Each row comes from the steps of one walk. Every step used is in the known rows, and no mark comes twice. Write the walk behind each row, first mark first.
Known rows:
zabefu, zusam, misot, vepufu: [-28  11  -7  -7   6  19   7  22  -4   1  44 -14  -3 -20  46   0 -25 -19
   3   1 -48  -8 -15 -19 -15   8  23  22 -13  27   7  24  12  -2  -9   1
 -11  -4  18  -6   9  18]
bazo, misot, zusam, zabefu: [ -5  14 -36 -17  -4  21  12   3 -23  37   1 -13 -19  -7  -8  26  12 -30
 -22  12 -13  -3   9  27  -2   5  27 -15 -16 -41 -32  17  17  -5 -12  22
  24   4 -13  42  -7  -5]
zoda, sitana: [ -3  -6   8  -7  17 -21 -15  14  34 -38 -10  25  19  33   4  -6  -2   5
  19 -17   0  -6   1 -27  19   9 -44 -11  -8  22  -7  -8  22   0  -5  -5
  15 -18  -3 -23  11  16]
vepufu, viko, dubit, misot: [ 11  -3  26  27 -28 -12  13 -27  16  -5   9   1  30  -5 -35   3  20  51
  -5  11  16 -39 -16  -2 -29 -20 -16  -4  28  -7  -2 -46 -35   9  12  -6
   5  13 -14 -23   2 -21]
sitana, zoda: [ 13  55  -5   7  -9 -20   2   0  23 -22  28   3  17   4 -13  -6 -21  -9
  12 -24  11  -4   5 -26  10  -9 -27 -19   8 -10  13 -36  14  11  -8  12
   4  14 -15 -13 -12 -15]
razudof, zoforun, misot, bugu, viko: [ 34  -7  -9 -41 -22   0  -5  11 -22  20  -4 -12 -61  17  31  33  26 -21
  32   2  27  16  32  22  28  -8   2  65 -18  -3   2  30 -41 -33 -20   9
  -9  47   7  17 -19  12]
razudof, vide: [  0 -23  -4  14  20  -8  25  -5  29 -15 -15  -3   5  -4  -2   3   7  -1
   4   2 -18 -13  -2  -6  30   2 -20 -25   4  -5 -16  12   1  11   4  21
 -32  -6   1 -23   0 -13]
zoda, misot, vepufu, viko, dubit: [ -8 -10  19  10   1  15   3   1  19 -17   8 -12  23 -10   4 -12  -8  51
  24  -2  11 -16  -9 -31  -9 -17 -12   3  37  22 -19 -32 -54  29   8  11
  -1   2 -32  -8 -15   1]
viko, dubit, misot: [  6  -7  14  22 -15 -28 -11  -7  -6 -10   8   7  23 -13 -33  -7  26  43
 -19   1   4 -27 -10 -18  -7 -25 -12   0  22  -9  10 -12  -7   9   1 -10
  -3  -5  -7 -13  19 -27]
viko, bugu: [ -3  19  -1   2  -7 -17 -19  22   8 -18  20  13 -17  29 -18   4  19 -37
  43  -4 -12   6  23 -33  15 -23 -29  38  -4 -13  -9  -4  13  -1 -22 -14
 -16  24 -27  -1  17  18]
vepufu, viko, dubit: [ 13  -9  35  11 -21 -20   9 -32  29 -22  24   1  20   1 -14  -9  35  25
  20  13  25 -16 -10 -19   3  -4 -34 -19  30   4 -15 -52 -22  28   6  11
 -10  10 -24 -25  -9 -13]
purok, zabefu: [  6  -1 -11  13  14 -18  -8 -26  17 -12  -5  -8  23  14   5   7  25   0
   0  -9 -15  14  11  -1   7  21  -5   3  -8  13   6  10  22   3 -20 -19
  11  15 -10  35  -5  -7]
zabefu, zusam, misot, vepufu, viko, dubit: [-14  -1  31  -2 -20  27  13 -12  14   2  64 -21  14 -28  30 -17  -1  21
  14  20 -21 -36 -24 -23 -46  -7  17   7   8  24  -8 -13 -24  17   6  15
 -18  -6   0 -19  -3   8]
bugu, viko, dubit, misot: [  8   7   9   7 -15 -34 -11 -13   1  13   7  -1   9   1 -13   3  17  24
  -6   3  12 -30   3  -8  -4 -15 -23  -1  27  -6   8 -20 -32   1 -15   4
   3  14 -19 -25  -7 -20]
zoforun, misot: [  5 -17  -7 -16   1 -33  13  10   6 -23 -10 -19 -19  18  15  21   6  -9
  -9   8   9  -7  16  27  14   1  -9  16  -2 -18  24   1  -2 -23   4  -8
  -2  11   2   0   8 -14]
purok, zabefu, zusam: [ -3  -6  -9  -5  16  -2  12 -31   8   8  20 -14  13  19  34   1  24  -6
  -2   0 -29 -11  -5  15 -16  23   8   8 -26  22  12  22  37  -4 -28 -11
   7  -8  -3  27  23 -13]
dubit, misot, vepufu: [ -9   0  -8  11  10   1 -12  17   3 -15   1  10  26 -11  -4   4 -32  16
  -7 -15 -33 -13 -25 -40  -4 -13  -6  18  10   8  23  10 -26   1 -12 -31
   1   4  24   0  13   6]
sitana, vide: [  2  -6  14  16  24 -29  -6 -19   9 -37 -19   1   8  23  -8   4 -11 -20
  14  -7  -9  24  14 -15   8  -7  -2 -18  24   5  -7 -10  -4   6  27   0
 -28   2  -1 -10 -23  -9]
purok, zabefu, zusam, misot, zoforun: [ 17   7 -12  18 -10  28  31 -29 -12  26  23 -27  -6 -13  30  -4  41   4
  -6  -3 -25   9   7  34 -22  20  58  35 -24   3 -22  42  56 -35  -7  10
  25  -1  -2  52  14  -5]
zusam, zabefu: [ 12  12 -14  -8  -8 -14 -22 -10   3 -14  18   1  22 -11  -4   5  22 -33
   1  12 -16   7  13  -7  46  -2  -3 -12 -11 -16  -1 -10  24  15   7   1
   7  10   1  15  -4 -11]
zusam, misot, vepufu: [-19  14 -11   5   8   3 -11  26   5 -18  24 -10   3 -26  21   2 -25 -12
   6  -4 -29  17   2 -38  12   9  12  15   6  16  -1  15  -3   1   6 -11
 -10  21   4  -2 -14  27]
zoda, sitana, vide, razudof: [-13 -30  36  11  41 -32 -38   3  30 -29 -64  27  20  31 -21 -18 -19 -11
   4   3   5  33  -5  -3  -1  13  -3 -47  -7  22  -4   2  17  17  34 -22
 -12 -43  33 -18   6   5]
bazo, razudof, zoforun, misot, bugu: [ 16 -33   9 -20 -21   7  -8  17 -19  17 -28  -6 -52   8  -6  20  58 -20
  -5 -24  35  37   6  15  35   1  35  55 -18 -21  15  49  10 -14 -20 -10
  -4  19  16  21  -9  23]
purok, zabefu, zusam, misot, bugu: [ -7  26 -35   0  -6  31  -2   4 -27  30  33 -26 -10   3  42   2  23 -11
   2   6 -28  19   9  20 -36  21  54  63 -49  20 -12  48  41 -30 -22 -20
  25  20   8  29   2   8]
razudof, zoforun, misot, dubit: [ 35 -50  22 -25 -29 -13  -6 -21  -9 -11  -6  -6 -27 -15   1   3  10  23
  14  27  -4  10   7   5  28 -13   4   7   7 -20  16  27   6  -3  21  23
 -16   3  26  26   0 -10]
vide, razudof: [ -7  -5   7   2   6 -39 -10   5  18  -9 -20  20   3  -9 -19   7  13 -32
 -11  10  10  28 -21   9  29  33  -3 -22 -12   8  15  -5  25  23  -3 -21
 -15  -7  13 -11  25   2]
zoda, sitana, vide, razudof, zoforun, misot, dubit: [ 22 -87  63 -18   8 -12 -46 -16   9 -13 -76  17 -11   8 -17 -24 -23  30
  10  31   2  32   3  14  -5  -8  29 -36  -8  -4  14  45  11  11  62   4
 -20 -52  70  15  -4  -4]
purok, zabefu, zusam, misot: [-14  13 -22  14   7  12  13 -18   2  21  27 -36   1  -4  37  10  14  -4
 -15   9 -42  -9  10  36 -29  31  46  18 -37  17   6  30  46 -20 -10  -4
  17   8  -5  27  -2  -3]
purok, zabefu, zusam, misot, vepufu: [-22   4 -16   1  19  31  -4  -5  -1  14  35 -31  13 -17  52  -2 -12   1
  -6   0 -62  -4  -1  -7 -37  18  42  26 -24  31  14  50  22  -5 -19 -17
   7  -3  19  38  -3   9]
dubit, misot, zoda, sitana: [ 11  35 -20  19   5  14   4   7 -10 -25  -3  35  38  28 -25  -5 -44  25
 -17 -26  -1 -42 -17  -9 -26 -12 -30 -11 -18   1  23 -19  12 -16   3 -19
  31 -15   9  -6  28  -2]
razudof, bazo, misot: [-40 -14 -28  -2  35  -7  41   6  -9  21  -6   3 -29 -17  -4  21  20 -26
 -35 -17  -3  15   9  28  39  14 -18 -11  13  -4  11  -4  21 -10 -19   4
 -13   2 -30 -14  -5  -9]
bazo, razudof, zoforun, misot, vepufu: [  3 -49  25 -19  -2   9  -9   5   5   3 -26 -11 -28 -14   5  17  24  -5
 -15 -30  -2  17  -2 -10  33   3  26  18   4  -9  39  49 -11  14 -16  -5
 -24  -1  29  25 -10  22]
zusam, misot: [ -9  28 -15  18  -2 -15   9  11   7 -11  16 -16  -8 -14   6  18   3 -15
  -2   7  -9  18  13   7  20  15  16  10  -3   0  -7  -4  21 -13  13   2
  -2  32 -15 -10 -15  10]
vide, razudof, bazo, misot, bugu, viko, dubit: [-33 -17 -10 -27  12 -11  -4  15 -34  63 -14  20 -49 -32 -10 -11  42 -34
 -26   7  44  35  -3  25  24  21 -15   4   9   2  -4   5  -4   9 -41 -12
 -16  -1 -11 -29  -9  -6]
razudof, bazo: [-25 -21  -9  -9  12 -19  22  -6   2  -9   6  11  -5 -10   9   6  21 -24
 -12   5  -2  12   7   8  64  26 -34 -20   1  15  21 -21  20   2  -4  -3
 -17  -5 -15 -28  16   4]

Write each row's walk:
[ -1  58 -23  14   5   0  14  22  16 -12   9 -19   7   9  -6   5 -35  11
   6 -30  22  -2  18   2   6  -8  -3  -8   5  -9   3 -33   3  -3   6  27
  23  14 -42  -6 -18 -14] | sitana, zoda, misot
[ 17   1 -12  17  -5   1  28  13  -3  -6 -18  -5 -15   1  -1   1  24  12
  11 -23  23  26   6  17  36  -2  10  25  13 -11 -34   1  12 -21  10  24
  19   4 -31  23  15   0] | zoda, misot, zoforun
[-21  17   5   0  -3  35  32   3  22   4  48 -28   1 -15  48  12 -28 -10
  15  18 -37 -22 -21  -1 -33  10  22  18  -5  28  -7 -14 -16   0   3   2
  -1   8  11 -17  -8  22] | zabefu, zusam, misot, vepufu, viko
[ 20  34  -1   3  -9   0 -11  -8  -9  -9  15  29  35  24 -18 -21 -31  40
  -4 -21  20 -56  -4 -19 -31 -26 -51 -22   4   5  20 -38 -18  -4  -7   3
  25 -12  -9 -25  10  -9] | bugu, viko, dubit, misot, zoda, sitana
[ 20  14   9 -24 -21 -23 -31   3 -10   2  26   9 -10  12   8 -18  34  -9
  39  -3  36  11   6 -39  16  -8 -38  27  15  11 -21 -10 -19   7 -31   2
  -3  26 -16 -27 -16   4] | misot, bugu, viko, dubit
[ 12 -22  23  11  -5 -23  -7 -11   8   5 -15  21 -17 -25 -31  17  37 -14
  -3   3   7  40 -18  11  47  22   9 -16 -15  15   8  16  11  36   3   0
 -37  -1  18  18  24  14] | vide, razudof, zoforun
[ -1 -16 -11 -34 -14  -5  28  13  -9  -2 -16 -20 -30  20  33  22   4  -4
 -11  24  15 -21  10  39  -9  14   1   4 -18 -22   7   8  -6 -38   1   9
  11   1   0  13  24   5] | zoforun, misot, zusam
[  5  -9  -5   1   0 -11  -1  10   3 -15 -15  -1   2  -6   0  -8 -20  28
  13  17  -2  19  -1  -5  21   4   0 -10  21  -4 -11  -3  20   7  15  21
  23  -2 -14  -1  -7  -3] | zoda, misot, dubit
[-17   7  -3  10  23  14  30   7  20   2  -1  -6  -1   3   0  24 -21  -9
  11 -15  -7  -2 -17 -18 -23  -2 -16  15  30   2 -19 -16 -40   9 -24  -5
  -7  22  -8   0 -26   8] | bazo, misot, vepufu, viko
[  4 -11  37  -1 -13   0  -9 -19  27 -31  31   8  34  -8   1 -23   8  26
  27   2   3 -16 -25 -61  -6 -14 -38 -11  37  18  -9 -34 -45  42  -3   2
 -21   1  -5 -13  -8   6] | misot, vepufu, viko, dubit
[-14 -29  12  18  22  -5  25  -3  36   3 -39  -8   0  -4 -21   7  31 -13
 -22 -17  -4   5  -8  -4  37  22   9 -38   9 -20   1  23  24  23 -20  16
 -21 -11   4 -28 -12   4] | bazo, razudof, vide
[ 15  12 -21 -23 -22  12 -10  -9 -13   5  14  -3   9  -4   7  10  15 -29
  -3  29 -12  -4   6  11  23  13   9 -24 -26 -20 -18  -4  15   6   1  18
  19  -6  -2  27  12   8] | misot, zusam, zabefu
[ -4 -20  28   8  35 -17 -25  -3  30 -46 -35  19  22  48  -4 -11 -24   5
  23 -12 -12  10  14 -30  -1 -12 -20 -29   8  21 -13  -3   6  -1  34  -5
  -8 -27   6 -19 -16   4] | zoda, sitana, vide
[  9  38 -26  -6 -12  -6  -9  25 -16  25  -4   6  -8  20   8  24  -4 -18
  12  -2  11   3   5   1   1  -4  -9  56  -6  -3  -2   2 -28 -31 -31 -25
  23  44   3 -20 -10   9] | dubit, misot, bugu, viko
[ -1  55 -37   8 -13  25  39  -2 -27   0  62 -11  -8  -8  24   5 -29 -28
 -18  -4 -20 -26 -10  22 -27  14  19   2 -30   6  18 -14  41 -15   9  14
   1   5   0  -5  19  -1] | zabefu, zusam, misot, zoda
[-58 -16  -1  -4  24  31  16  30   4  43 -15  16 -31 -18 -24   6   0 -50
   4  13 -10  17  -7  10  -5   7 -13  21   1  -6   3  -3 -20  18 -35 -35
 -30   1  -6  -5   5  28] | vide, razudof, bazo, misot, vepufu, viko, bugu
[-10  12  -4  27  47   5   0   3 -10  -8 -52  33   1  31 -43 -11 -53 -23
 -30 -31  10  16 -10  13 -48   0   6 -48  -2  -7  -2  -1  22   7  21 -14
  -5 -37  20   7  -4  -7] | bazo, misot, zoda, sitana, vide, razudof
[ 15   7  16  36  10  26 -20 -13 -14 -12 -25  20  -2  -9 -34  -5 -41  -3
  -9 -15  -1  33   1  12 -12   6  48 -42 -31  21  -4  15  18  15  66   7
 -22 -17  31  20 -13  21] | zusam, misot, zoda, sitana, vide, razudof, zoforun
[ 13  40  -8   0 -11  -2  -2   7  12 -10   8 -10  19  -7 -11 -27 -53  29
  19  -2  10   7   9 -21   2 -15  -2 -24  20 -15  -1 -30  23  12  15  35
  36   2 -19  -7 -28 -19] | sitana, zoda, misot, dubit
[ 10  22 -17 -14  -9  -7 -21  26 -19  14   4 -10 -22  14  14  -6  24  13
  34  -5  40  13  23  -9  15 -14 -13  41  12  11 -29  -5 -33  -2 -20  14
  14  26 -46 -17 -21   6] | zoda, misot, bugu, viko, dubit
[ 42 -10  34  35 -48   2  24 -37   5   0   7   9  22 -13 -40 -14  43  60
   6   2  33 -25 -23   0 -20 -31  -4  14  40 -24 -28 -35 -25  -5  16   9
  13   1  -7  -2  15 -23] | vepufu, viko, dubit, misot, zoforun
[ -2  37 -38 -14  -3  28  -2  -1 -19  52  31 -35 -24  14  63  14  11 -29
  17  11 -23  12  23  30 -34  30  41  60 -43  26 -11  40  15 -41 -36  -7
  34  39  -5  18 -27  17] | purok, zabefu, zusam, misot, bugu, viko
[-56 -50  11   7  72  -6  -1   7   4  18 -80  24 -15   5 -24  -4 -16 -24
 -37  -6   1  35   3  36   4  21   3 -51  -4  12   3  12  22  -1  21 -18
 -19 -54  16 -23 -11  -5] | zoda, sitana, vide, razudof, bazo, misot
[  9 -17   6  -5  23  -7 -16   4 -10 -35 -59  18   9  42  -9 -22 -57 -12
 -26   3  22  -1   7  32 -37  -2   3 -41 -26  -9  33   0   9 -13  47 -21
  -5 -43  45   5  15 -12] | zoforun, misot, zoda, sitana, vide, razudof
[  9   5   2  -9 -31  -4   2 -10 -10  30   6  -6  -5   5  -1  15  11  37
  -8  18  15 -45  -6   6 -26  -5 -14 -13  13 -13 -11 -14 -37 -12 -20  16
  13   0 -24 -14   8   0] | bugu, viko, dubit, misot, zusam
[-31 -31   2  -8  14 -27   8  -2   5   9 -20  23  -6 -32  -8   0  22 -40
 -33  21   8  36 -15  32  63  52 -19 -40 -13  15  36 -13  33  18  -4 -21
 -23 -21   7 -28  33   8] | vide, razudof, bazo
[ 39   4  15  14 -35 -16   2 -23 -11  20   4   7   2  -5 -16 -14  38  33
   6 -11  25 -16  -2  -6   4 -28 -14  16  40 -22 -15 -12 -23 -15 -10  15
  12   5 -10  -3   4 -21] | bugu, viko, dubit, misot, zoforun
[ 33 -18   9   9  -2   0   6 -31 -34 -16 -35   7 -26   0 -21   9 -22 -21
 -25   3  17  19   6  48  -7  -8  41 -25 -14 -19  36  16 -12   1  53   1
 -48 -10  41  39   9 -18] | sitana, vide, razudof, zoforun, misot, zoda
[ 13  16 -30  -7 -28  23  -2  -1 -23  26   2  -6  19 -14 -10  20  -1   0
 -28  28 -21 -27  -3  27  -3  -2  31  -8 -29 -36  -9  10   3 -17   5   1
  38   0  13  29  20   0] | dubit, misot, zusam, zabefu
[ 11   6   6  10 -25  -4 -28  15 -32  -1  17  18  11  -5 -30 -20  27  36
   0  -6  18  -9  -7 -34 -15 -34  -5  43   5  -7  -6   9  -7  -6 -10 -28
  10  10   8 -11  19 -10] | viko, dubit, misot, bugu
[-18 -20   4   2  38   5  -7 -11 -13 -21 -40  48  25  10 -19 -30 -44 -27
 -27  -4   6  19  -7  17  15  25 -22 -74 -20  26  31 -23  35  15  39 -20
 -19 -58  28 -24  17   7] | misot, zoda, sitana, vide, razudof, bazo
[ 24  -9   0 -43 -28 -24 -24  16 -22   3   7 -14 -32  23  31  -9  30  -3
  21  14  44  -5  28  -3   0 -18 -23  46   7 -15   3   5 -32 -27 -18   0
   2  22  -6 -15 -12 -14] | zoforun, misot, bugu, viko, dubit
[ 19 -12 -26 -45 -28  10  -1   5 -21  11  -5 -25 -15   2  25  19  12 -21
 -19  47   1 -23  24  50   7   5  25  -8 -35 -45   1  16   1 -26  13   9
  26  -5  11  38  11  -8] | zoforun, misot, zusam, zabefu
[ 18 -36   6 -31 -18 -30  -3  -2  -1 -21 -10  -5  -8   3  14 -12 -11  10
   1  36  -2  -1   8   2   8  -1 -13  -2  13 -31  23   3  17 -13  13   4
   9  -3  26   2   2 -18] | zoforun, misot, dubit
[  2  27  -6 -27 -29   8  -9  12 -26  32  56 -17 -33  -8  44  -9  22 -15
  23  17  12  -6   6   0 -19  -1  14  47 -15  15 -23  10   2 -15 -22  14
   3  17 -11 -31 -12   6] | zabefu, zusam, misot, bugu, viko, dubit
[ -2   6 -15   6 -15   5  21  12 -12  13 -11  -1  -2   8  -6  28  -6  20
 -19  12  -8 -27 -14  21 -16   6   8  -2 -12 -14  -7   1  -6 -24  -7  -2
  24   3  -3   3  31  13] | dubit, misot, zusam
[ -8  -8  17  10 -10  40   0 -35  14  15  54 -34  31 -24  38 -20  11  40
  10  17 -36 -32  -9 -11 -64   6  33  10  -3  34  -8   7 -11  15  -7  -5
   1  -4   1  24 -15   2] | purok, zabefu, zusam, misot, vepufu, viko, dubit
[ -2 -14  19   8  -9  -7 -29   7  -4 -16  19  18  32 -24 -19 -20  -6  49
  -4 -15 -16 -31 -22 -61 -16 -36 -14   7  31   4  18   6 -30  22  -5 -20
 -12 -12  17   0  17 -12] | viko, dubit, misot, vepufu
[  3  37  18  11  -9  24   3   4  29 -13  29 -16  37  -8  -4 -30 -40  54
  26 -17  24 -28  -2 -45 -28 -36 -13 -13  36   5 -10 -54 -53  35  10  28
   7   5 -35 -11 -32 -13] | sitana, zoda, misot, vepufu, viko, dubit
[ -1  55  -7  12   2  33  20  18  36 -10  15 -20  27   6   8   0 -62  20
  25 -22   9 -12   0 -21 -19 -13  -9  -2  21   8  -8 -49 -46  14   7  19
  20  20 -26  -6 -36   2] | sitana, zoda, misot, vepufu, viko
[-13 -17 -19   6  11   8  56  -4 -26  23 -11  11 -39 -26 -13   8  41 -23
 -26 -28  11  28   5  28  45   6 -12   8  23 -21 -15   6  28 -28 -14  18
  -6  -7 -23   9  10  -8] | razudof, bazo, misot, zoforun
[ -2  23   8  11 -16  -1   6   4  31 -12  20   3  -8  35 -19  14  16 -31
  54  14  -1  -6  17 -14  -2 -17 -32  37   1  -9 -20 -39 -13   5 -15  -8
  -7  37 -36 -13   1  21] | vepufu, viko, bugu
[  6  -2   9  30  38  23  -4 -13 -23   4 -49  35 -15  10 -52   3 -32  -9
 -23 -39   9  22  -9  17 -30  -8  22 -41 -11   1  -5  22  12  22  31   8
 -28 -30  26  32  -7   0] | bazo, misot, zoda, sitana, vide, razudof, zoforun
[  3   0   9  -7  -5 -10 -28  -1   1   1  15   7  24 -11   4 -11 -14  30
   7  -9 -11 -30 -10 -48 -12 -27 -26   7  35   9  18  -3 -57  13 -26 -10
  -8   7   4 -18  -5  -5] | bugu, viko, dubit, misot, vepufu
[-66 -57  12  -5  79  14 -21  24   4  13 -72  32  -3  -7  -9 -19 -45 -20
 -30 -15 -20  35  -9  -2  -1  10  -2 -43  10  29   9  30   1  17  11 -31
 -30 -61  36 -14  -9  14] | zoda, sitana, vide, razudof, bazo, misot, vepufu
[ 12  63 -41 -12 -21  41   1  13 -10  21  15 -26   9  -9   3   2 -32   2
  -5   4   7 -14  24  25   4  -7  31 -26 -25 -33 -22 -16   8   1  17  43
  52  -1 -30  34 -16  -8] | sitana, zoda, misot, zusam, zabefu
